Each row was made from one walk, in order. Every step used is in the known rows, and no mark comes twice. Write each row's walk.
(in the rows, 128 means zero)
Known rows
bilun > depuda > mito > zezazat > diba: [116 122 109 110 129 109 124 167 136 105 161 127 151 141 132 106 122 123
 167 121 132 122 156 128 137 109 136 138 150 111 158 134 127 132 129  83
 129 121 127 154 205]
depuda > mito > zezazat > diba: [126 126 107 107 129 110 123 165 134 117 156 126 151 170 127  99 120 121
 155 121 133 129 146 129 130 118 135 145 150 114 149 129 142 135 128  84
 122 128 127 149 205]
lofi > mito > zezazat > diba: [127 132 110  95 137 104 126 165 127 110 164 122 159 173 132 108 125 125
 141 117 138 129 139 127 127 125 136 138 144 114 127 128 134 137 120  88
 116 122 136 128 214]
mozum > mebu > bofilug: [151 119 104 106 126 138 143 152 132 115 134 127 140 111 128 112 131 146
 129 111 136 134 108 128 136 133 144 155 151 129 130 130 122 139 135  80
 108 129 104 116 101]
mozum > mebu > bofilug > lofi: [163 121  98 101 125 140 138 152 131 110 130 116 150  88 122 118 137 141
 120 112 120 142 107 128 125 128 140 159 153 117 119 134 134 138 125  82
  96 125 111 114 114]
zezazat > mito > lofi > bofilug > mebu: [150 135  96 102 149 143 133 177 128 122 146  99 136 136 108 105 143 134
  92 119 141 105 136 171 114 118 139 134 149 137  99 119 126 137 126  84
  95 132 127 114  95]
diba > zezazat > mito > depuda > bilun: [136 123  89  84 143 144 132 182 126 124 159 110 144 133 123  91 144 141
  93 116 116 103 134 121 118 101 135 140 123 110  92 112 123 127 124  72
 113 130 126 114 117]
bilun > depuda > mito: [122 118 109 120 123 142 128 162 141 116 140 117 144 112 135 103 131 122
 133 121 140 132 140 141 130 107 143 137 142 116 156 130 122 132 132  74
 128 126 119 129 159]
diba > zezazat > mito: [143 129  95  93 141 145 147 180 125 127 146 120 160 141 126 101 135 141
  86 113 128 117 128 127 128 112 133 144 129 113  99 120 121 137 127  80
 120 128 134 122 140]
diba > zezazat: [142 120  97 102 130 136 149 170 127 119 143 130 162 106 123 104 134 135
 109 111 122 128 124 120 120 121 136 144 130 124 121 124 121 135 135  78
 132 129 124 126 160]
mito > lofi > bofilug: [153 130 104 112 138 135 140 161 132 121 154 114 123 117 105  99 138 122
 101 115 132 120 143 152 105 117 146 136 145 134 126 127 127 132 129  79
 118 134 123 102 119]
bofilug > mebu: [136 117  97 108 130 137 138 169 131 120 122 126 165 121 121 113 137 131
 132 116 140 126 121 152 110 132 139 141 144 136 122 123 124 144 141  85
 116 127 114 132 143]
mito > zezazat: [139 120 106 107 134 120 139 149 130 114 145 121 159 139 115 106 130 127
 133 110 129 129 144 125 120 120 142 140 142 117 124 128 136 134 132  81
 125 126 123 117 159]
mito > gavu: [142 118 104 114 134 146 149 161 139 119 149 119 148 142 110 100 119 133
 128 116 140 129 142 140 121 130 140 144 136 133 128 129 134 140 139  88
 142 131 125 122 116]
diba > zezazat > mito > gavu: [148 126  98  98 145 152 153 176 132 119 158 111 159 143 114  98 120 151
  91 114 134 114 134 127 141 121 131 145 127 124 102 122 127 137 130  88
 136 129 140 127 117]
bilun > depuda > mito > lofi: [127 117 105 120 131 136 122 160 138 115 158 109 124  99 125 100 135 125
 133 121 137 135 143 141 122  94 139 133 141 122 168 130 114 125 129  72
 131 126 121 128 147]
lofi > bofilug > mebu > mozum > gavu: [173 126 104 104 129 139 142 164 134 113 124 120 144 111 109 117 124 134
 108 119 145 118 120 152 118 165 147 148 151 152 114 127 144 133 127  77
 124 132 111 131  87]
bilun > depuda > mito > lofi > mozum > mebu: [136 117 113 119 127 124 128 159 129 110 153 101 142  80 119 106 136 125
 155 127 148 135 139 140 139 106 139 136 145 136 169 134 123 126 127  74
 112 130  96 128 142]
bilun > depuda: [125 118 106 115 131 137 144 166 135 115 140 128 148 107 129 111 137 126
 137 115 135 125 144 139 116 111 142 138 138 120 134 133 111 136 137  78
 133 122 118 121 149]
lofi > mozum > mebu: [144 121 111 107 127 124 149 164 123 123 130 120 166 117 114 109 134 126
 145 122 146 134 129 138 123 133 142 145 143 137 126 129 136 143 137  82
 110 134  95 116 134]
bofilug > mebu > mozum: [144 107  96 104 128 125 138 156 133 122 121 124 156 112 128 110 143 139
 127 113 136 136 107 151 102 145 138 146 144 143 130 124 133 137 139  79
 134 125 114 142 118]
zezazat > mito: [137 130 101 102 142 145 140 174 130 135 138 119 149 173 125 102 136 131
  98 117 142 120 138 148 116 111 139 141 140 114 107 123 129 141 128  83
 117 128 129 111 123]
lofi > mozum: [134 126 107 107 130 126 147 164 127 128 131 130 156 148 114 105 142 118
 133 122 138 133 137 149 104 129 143 135 137 130 120 128 135 137 136  81
 126 132 105 115 121]
zezazat > mito > depuda: [136 130  94 101 143 137 129 176 130 135 153 116 129 172 128  90 141 130
 100 123 142 116 134 147 109 109 140 134 149 116  95 123 142 135 121  82
 113 130 125  99 108]
gavu > mozum: [137 124 108 110 128 125 149 158 128 129 124 135 142 138 118 105 144 119
 155 117 137 129 137 153 111 117 140 142 151 117 110 124 129 135 140  82
 126 125 112 123  87]
gavu > mozum > mebu > bofilug > lofi: [164 124 103 101 124 129 146 147 126 111 121 120 142  87 118 119 146 137
 149 114 123 137 112 140 125 125 138 159 164 111 103 130 135 132 127  83
  96 122 105 121  64]
mito > depuda > bilun: [131 115  96 102 132 136 128 164 133 123 152 117 133 130 118  94 144 124
 129 119 122 120 140 134  99 109 144 140 134 120 116 119 128 129 133  72
 118 132 114 106 116]
lofi > bofilug > mebu > mozum: [155 116 100 105 128 130 141 154 134 118 119 114 150 107 122 106 141 134
 107 113 135 123 115 162 105 152 146 145 148 147 118 124 138 136 136  78
 121 130 114 131 102]
gavu > mozum > mebu > bofilug: [151 122 109 106 125 126 149 149 128 117 123 134 132 110 124 113 141 141
 162 113 137 130 111 140 139 129 142 156 162 122 114 127 122 133 138  82
 107 126  99 123  48]
mebu > bofilug > lofi: [152 125  94 101 127 142 135 153 134 115 134 124 141 122 122 113 144 135
 108 112 112 141 116 138 105 126 141 149 147 111 116 132 134 132 125  81
 114 124 121 113 101]
lofi > mozum > gavu: [152 136 110 107 130 134 146 173 127 124 136 135 150 152 102 115 126 118
 139 128 148 129 140 140 117 140 145 137 139 135 118 131 142 135 127  80
 127 134 103 114 103]
mito > gavu > mozum: [142 122 111 113 133 132 156 155 136 123 135 126 139 138 105 101 128 127
 162 117 142 124 143 154 123 127 138 145 149 126 111 126 134 133 141  89
 143 128 121 129  60]
bofilug > lofi: [148 124  96 106 130 138 138 162 130 122 133 116 158 118 115 111 139 119
 112 117 119 142 134 141  95 116 138 148 142 113 116 130 140 139 127  82
 116 125 126 115 156]
bofilug > lofi > mito > depuda > bilun: [137 123  97  92 133 139 112 161 131 113 155  88 145 120 124 100 150 119
 105 121 117 133 130 138  98 104 141 137 132 106 106 119 142 125 111  75
  97 125 128  94 156]

Write each row's walk
[147 121 109 103 126 128 147 154 128 115 130 126 148 122 121 113 139 140
 140 118 139 134 111 136 132 141 145 148 149 136 124 132 129 136 136  81
 107 133  90 113  82] => lofi > mozum > mebu > bofilug
[159 123 103 103 125 128 146 162 122 118 127 108 174 100 108 117 139 121
 133 123 131 143 128 140 111 126 138 151 146 126 115 133 147 141 125  84
  98 131 102 116 146] => bofilug > lofi > mozum > mebu
[143 131 108 105 144 142 152 165 133 130 139 113 138 176 108  98 130 134
 139 120 148 114 148 161 131 117 135 144 147 117  92 122 135 135 132  92
 131 127 130 123  44] => zezazat > mito > gavu > mozum
[169 138 103  98 128 140 139 161 130 112 132 131 142 134 105 123 136 129
 128 124 126 139 122 136 115 145 144 145 145 123 109 136 148 127 117  80
 112 128 103 110  66] => mebu > bofilug > lofi > mozum > gavu
[165 123 104 107 128 136 142 157 134 126 140 132 135 132 116 110 124 131
 118 116 142 138 122 129 112 146 144 149 139 136 137 131 141 132 124  74
 147 129 115 126 105] => mebu > mozum > gavu
[145 129  95  93 131 134 113 152 136 110 154 105 123 129 139 101 151 133
  97 120 123 141 102 138 110 123 144 136 152 111 104 128 148 123 108  80
  97 122 124  89 113] => mebu > bofilug > lofi > mito > depuda
[125 120 103  96 134 134 117 162 133 117 159 100 137 138 131  94 144 124
 111 120 133 128 130 139 111 109 145 134 130 117 116 116 129 127 122  72
 109 128 122  96 138] => lofi > mito > depuda > bilun
[148 116 118 120 122 137 143 151 136 117 135 103 146 114 110  99 116 131
 172 123 155 133 134 145 154 123 136 153 159 129 138 125 145 133 135  87
 121 133 110 142  88] => depuda > mito > gavu > mozum > mebu
[158 125 104  95 127 140 126 148 130 104 136  98 152  96 135 120 136 141
 102 113 131 147  97 130 136 129 142 152 149 117 120 130 136 135 113  82
  86 123 120 104 140] => mozum > mebu > bofilug > lofi > mito
[150 122 118 104 130 134 145 141 136 104 142 106 135 116 124 110 125 150
 153 116 153 132 108 143 161 138 140 150 157 128 113 126 130 129 128  89
 113 125 115 118  50] => lofi > mito > gavu > mozum > mebu > bofilug
[150 126  98 110 138 133 136 166 130 115 142 109 140 104 107 107 141 128
 110 116 135 114 131 165 106 127 141 135 149 146 120 123 124 135 135  82
 104 132 119 118 114] => mito > lofi > bofilug > mebu
[163 118  98 104 128 134 139 163 133 118 127 130 151 119 116 118 126 138
 131 118 146 134 112 141 112 156 140 149 144 148 130 127 140 135 129  78
 136 126 110 143 102] => bofilug > mebu > mozum > gavu
[148 130  91  94 148 137 141 178 124 125 167 113 140 122 118  99 141 143
  86 111 125 118 129 128 121 100 129 141 128 120 112 121 115 131 123  78
 123 128 134 120 132] => diba > zezazat > mito > lofi
[141 124  95  87 131 140 109 151 136 106 155  95 126 123 132 102 152 133
 104 117 108 134 112 134 108 115 144 140 139 105 107 121 136 119 110  72
  94 123 124  91 101] => mebu > bofilug > lofi > mito > depuda > bilun
[144 129 104 101 131 139 127 158 130 116 140  98 161 124 127 110 140 120
  97 118 130 146 123 145 108 116 140 140 139 110 114 126 141 137 114  82
 105 122 135 105 182] => bofilug > lofi > mito
[156 134  91  93 149 139 140 184 123 115 152 102 150 104 110 105 142 146
  77 114 129  99 126 151 126 119 132 138 140 135  94 117 119 133 125  82
  99 131 132 125 116] => diba > zezazat > mito > lofi > bofilug > mebu
[149 121 111 110 125 127 124 148 132 116 150 108 124 114 119 102 139 139
 141 124 142 144 110 138 141 124 141 142 152 138 161 129 132 122 127  76
 106 136  93 120  82] => depuda > mito > lofi > mozum > mebu > bofilug
[157 128 109 100 138 142 153 154 132 119 139 114 130 144 115 106 127 156
 146 116 148 114 122 148 159 132 137 157 159 123  96 125 131 133 131  91
 114 127 115 124   4] => zezazat > mito > gavu > mozum > mebu > bofilug
[150 129 100  98 127 131 140 153 130 115 129 125 145 129 117 113 150 128
 122 119 116 141 119 147 103 133 142 143 145 118 111 133 141 129 126  81
 111 126 107 110  81] => mebu > bofilug > lofi > mozum
[178 127  99 105 137 131 135 160 131 112 146 112 124  94 100 113 130 137
 108 118 141 120 122 151 112 151 144 143 150 158 129 127 137 127 122  75
 126 132 114 129  74] => mito > lofi > bofilug > mebu > mozum > gavu
[147 121 111 110 126 123 152 158 123 124 122 127 152 108 116 110 137 125
 161 117 144 130 130 142 128 120 138 153 157 122 115 125 129 139 139  84
 110 127 106 126 100] => gavu > mozum > mebu
[170 121 105 103 127 138 151 143 133 104 132 111 139  95 105 115 130 145
 158 114 127 134 118 139 138 133 136 163 162 121 104 133 139 131 130  91
 111 125 112 128  35] => mito > gavu > mozum > mebu > bofilug > lofi
[163 123 107 100 130 149 133 144 136  97 148  88 150 101 122 115 121 149
 110 115 136 143 104 129 148 138 139 153 146 126 120 133 141 134 115  89
 102 125 125 110 112] => mozum > mebu > bofilug > lofi > mito > gavu
[133 125 112 102 135 122 127 146 129 108 152 105 163 146 127 107 131 126
 118 111 140 134 134 129 132 121 144 132 135 114 124 124 138 131 121  81
 116 122 131 108 187] => lofi > mito > zezazat
[132 120 111 113 126 126 123 146 136 116 143 111 157 145 122  98 126 124
 135 117 135 134 142 128 136 115 142 137 145 114 147 126 145 128 127  77
 123 130 123 128 177] => depuda > mito > zezazat
[143 125 102 109 131 140 142 169 131 115 119 118 158 117 114 111 134 128
 112 118 137 114 130 166 113 139 146 139 151 141 107 122 131 143 140  84
 104 132 117 120 128] => lofi > bofilug > mebu
[137 127 117 108 134 133 144 152 135 116 143 107 144 143 118 101 130 128
 147 119 153 131 135 157 134 127 139 138 145 123 110 123 134 130 129  89
 131 124 129 118  85] => lofi > mito > gavu > mozum
[149 129 110 104 133 138 141 151 132 111 141  96 150 125 112 106 134 123
 137 120 137 140 134 156 120 121 135 143 147 113 100 126 149 130 118  91
 120 121 135 119 100] => bofilug > lofi > mito > gavu > mozum
[157 129 110  95 125 129 135 144 125 106 126 104 144  93 130 119 146 137
 135 115 132 142 102 144 135 124 139 153 161 107 103 127 136 128 115  83
  84 119 114 112  86] => gavu > mozum > mebu > bofilug > lofi > mito
[135 124 108 115 129 127 124 157 132 128 150 109 132 138 113  94 143 117
 135 126 141 143 135 152 111 112 139 131 142 133 155 127 138 124 127  75
 123 137 107 122 123] => depuda > mito > lofi > mozum
[123 116 112 117 127 127 124 150 138 104 147 111 157 111 129 104 126 124
 148 116 135 128 152 127 142 107 143 134 141 111 156 131 130 126 129  74
 128 122 120 134 180] => bilun > depuda > mito > zezazat
[140 125 104 109 137 120 141 161 127 127 154 120 136 136 106 101 148 120
 136 121 135 134 138 150  97 116 139 132 137 135 134 129 128 130 131  79
 127 132 107 112 106] => mito > lofi > mozum
[139 134 102  90 136 106 123 164 126 106 162 109 167 150 125 113 130 120
 131 118 124 136 139 129 114 117 133 142 146 103 115 131 147 138 111  90
 105 118 143 127 225] => bofilug > lofi > mito > zezazat > diba
[125 121 110 118 131 124 125 161 134 116 156 111 129 110 118 101 143 117
 147 127 141 135 145 151 118 101 139 128 139 128 164 132 122 121 128  73
 129 128 108 125 123] => bilun > depuda > mito > lofi > mozum
[142 128  97  98 132 132 116 164 131 118 153  95 141 124 130  99 146 118
 100 124 131 142 119 143  99 112 141 132 148 111 104 126 154 130 108  81
 101 125 128  93 169] => bofilug > lofi > mito > depuda
